Known rows, with every way that one mark hangs from another
j188(j679(j881 j886(j613)) j929): [ 16  21   5  -6  11   4 -18  -5  12   1  17 -52 -17   1 -44 -25  -5  -1
 -23  22  23]
j613(j246 j886(j679(j188))): [ 31  19   7 -28  -4   8   3  -7  15  24  -8 -20  -4   7 -65 -33 -22  14
  -7  20  -5]
j929(j188(j679(j881 j886))): [ 14  19  -6   8   1  24 -16  -2  14   6 -13 -39 -15  -2 -38  -7  -5  11
 -11  14  15]
j246(j679(j188 j881)): [ 21  12 -15  -7   8  18  18   7  12   7   1 -12 -17   1 -44 -21 -30   9
  -7  -8   1]
j881(j679(j188(j929) j886(j613))): [ -8  25   9 -29  -1 -11  -3 -15   7   8  32 -24 -34 -34 -56 -24 -16  13
 -24  11  17]
j929(j188(j679(j886))): [  6  27   0  -6  -2  15 -20 -11   4   8  -6 -25  -8  -8 -20   0  -6  16
  -3  15  15]
j881(j679(j188(j929) j886(j613(j246)))): [ 10  25  10 -36   2 -10  -3 -11  10  16  27 -27 -24 -31 -70 -39 -20  13
 -20  22   5]
j613(j881 j886(j679(j188(j929)))): [ 26  28  12 -19  -1  -5   3 -28   7  20  10 -13 -24  14 -73 -41   0  -4
 -27  26 -10]
j881(j679(j188(j929))): [  8   8  -3 -19   5 -10  -2 -15  -4  -3  20   6 -35 -31 -38 -20  -6   8
 -25   9   0]
j886(j613): [ -9  10   5  -5  -6 -10   6   0   7   7  12 -13   0 -11   1   0   0  -4
   4  10   7]
j929(j188(j679(j886(j613)))): [ -4  37   5 -10  -8   5 -12 -13  10  14   4 -40  -9 -18 -17   0  -7  11
   2  26  21]
j886(j613(j246 j881) j679(j188(j929))): [ 36  38   6 -27  -2 -12  18 -14  21  33   9 -23  -4  -4 -67 -38   0 -16
 -13  48 -19]
j929(j188): [ -5   9  -2   6  -5   4   0  -3   5   8 -10   6  -7 -11  -5  11  11  -4
   6  15  -6]
j929(j188(j679)): [ 14  20  -7   1  -5   7 -12 -10   0   4 -10  -6 -10 -17  -1   4   3   8
   2  23   4]
j613(j246(j679(j188)) j881 j886): [ 36  32   9 -19  -2  -5  11  -9   4  23  -2 -11 -11  14 -75 -60 -37  18
 -11  11 -17]
j613(j246 j881): [ 25  11   5   1  -2 -11   6  -2   6  16 -10  -5  11  12 -29 -29   1  -7
  -5  17 -24]
j679(j188 j881 j886(j613)): [ -1  13  -2  -7  -7  12   9   7  29  17   9 -45 -18  -7 -51 -18 -20   6
 -15   3  14]
j246(j613 j679(j188 j881 j886)): [  5  27  -2 -18  14  14  19   8  18   3  -3 -36 -12  -4 -62 -37 -59  27
 -11 -21  16]
j679(j188 j881 j886(j613(j246))): [ 16  14   2 -14  -5  11   7  11  33  24   1 -48  -8  -5 -67 -31 -26   7
 -11  11   1]
j886(j613(j246) j679(j188(j929) j881)): [ 38  19  -2 -23   8   6  15   2  29  23   6 -34  -9  -5 -75 -31  -3 -16
 -12  39 -11]
j613(j246(j679(j188 j881 j886))): [ 33  20  -7 -17  13  26   8  12  20  19  -5 -34  -6  10 -77 -41 -46  19
  -6  -6  -2]
j246(j613(j881(j679))): [ -6  25   6  -3   1 -32  14 -13  -5  -5  -3  -4  -8 -20 -24 -31 -15  13
 -14  -2   3]

Rows
[ 20  17  -3 -24   8   7   6 -13   9  11   9  -4 -13  -6 -40  -7   0  -6
 -12  21  -4]  j886(j679(j188(j929)))
[ 11  47  11 -26  14  -9  15 -13   4   7  11 -19 -17  -1 -68 -52 -45  18
 -22   0  -1]  j246(j613(j881) j679(j188(j929) j886))
[  8   3  -7  -1  -2  21   0   6  22   9  -1 -31 -20   2 -52 -18 -20  10
 -21  -7   8]  j679(j188 j881 j886)
[ 17  40  15 -12   1 -13 -14 -22   2   9  24 -42 -12   1 -38 -33  -2  -2
 -23  31  11]  j188(j679(j886(j613(j881))) j929)
[ 13   3  -2  -4   7  20  -6   0  15   6  10 -27 -29   4 -64 -25  -7   1
 -29   4   2]  j679(j188(j929) j881 j886)
[ 19  21   9 -17  12   2   7  -8  16   2  -4 -30 -26   3 -80 -40 -21   7
 -28  14   6]  j246(j613(j886(j679(j188(j929) j881))))
[ 13   7   5   0   6  12   1  -5  12   7  -8 -29  -7  23 -53 -17  -2  -2
  -6   6  11]  j613(j886(j679(j881)))
[ -4  23  13 -23   0 -12  -3  -4   9  14  12 -32   1 -19 -44 -25 -20  13
   0   8  14]  j881(j679(j886(j613(j246))))
[ 25  11   1  -1  15  16 -24  -5   5  -6   9 -40 -18  12 -46 -25  -5   4
 -28  12  17]  j188(j679(j881 j886) j929)
[ 23  33  10 -15  10   3   7  -5   3  21  -3 -20  14  23 -57 -43 -31  10
   3   1 -10]  j613(j246(j679(j886)) j881)
[  4  31  13 -15  -9 -10   4 -14  15  20  25 -28 -22  -5 -57 -33  -6  -4
 -27  24  -3]  j679(j188(j929) j886(j613(j881)))
[  5  29  11 -28  -2  -4  12 -11  13   7  -6 -23 -10  -6 -49 -28 -34  23
 -11   3  12]  j246(j613(j886(j679(j188))))
[ 12  19   3 -15   1   6  15  -2  22   6 -12 -36 -16   2 -68 -34 -31  16
 -19   3  13]  j246(j613(j886(j679(j188 j881))))
[  5  19   9  -3  15  -2  11   4   2  -7  -8 -24 -10  13 -51 -41 -41  21
  -6 -13  14]  j246(j613(j886) j679(j881))
[  2  16   4 -24   6   0  -9 -17  -1   1  24 -11 -35 -23 -57 -25 -16  17
 -29   2  11]  j881(j679(j188(j929) j886))
[  3  27   5 -33  -7  -7   4  -3  16  20  15 -33 -13 -32 -59 -31 -32  23
 -10  10  10]  j881(j679(j188 j886(j613(j246))))
[ 34  22   9 -13  13   5 -19   1  14   8  11 -55  -9   5 -60 -39 -10  -2
 -20  32   9]  j188(j679(j881 j886(j613(j246))) j929)
[-20  22   9 -17  -1 -11   0 -11   4   5  20 -28 -10 -22 -29 -10 -15  15
  -4  -1  27]  j881(j679(j886(j613)))
[ 45  10   7 -19  10  14  -1  -6  20  19  -5 -29 -20  17 -95 -44  -7  -2
 -23  28 -12]  j613(j246 j886(j679(j188(j929) j881)))
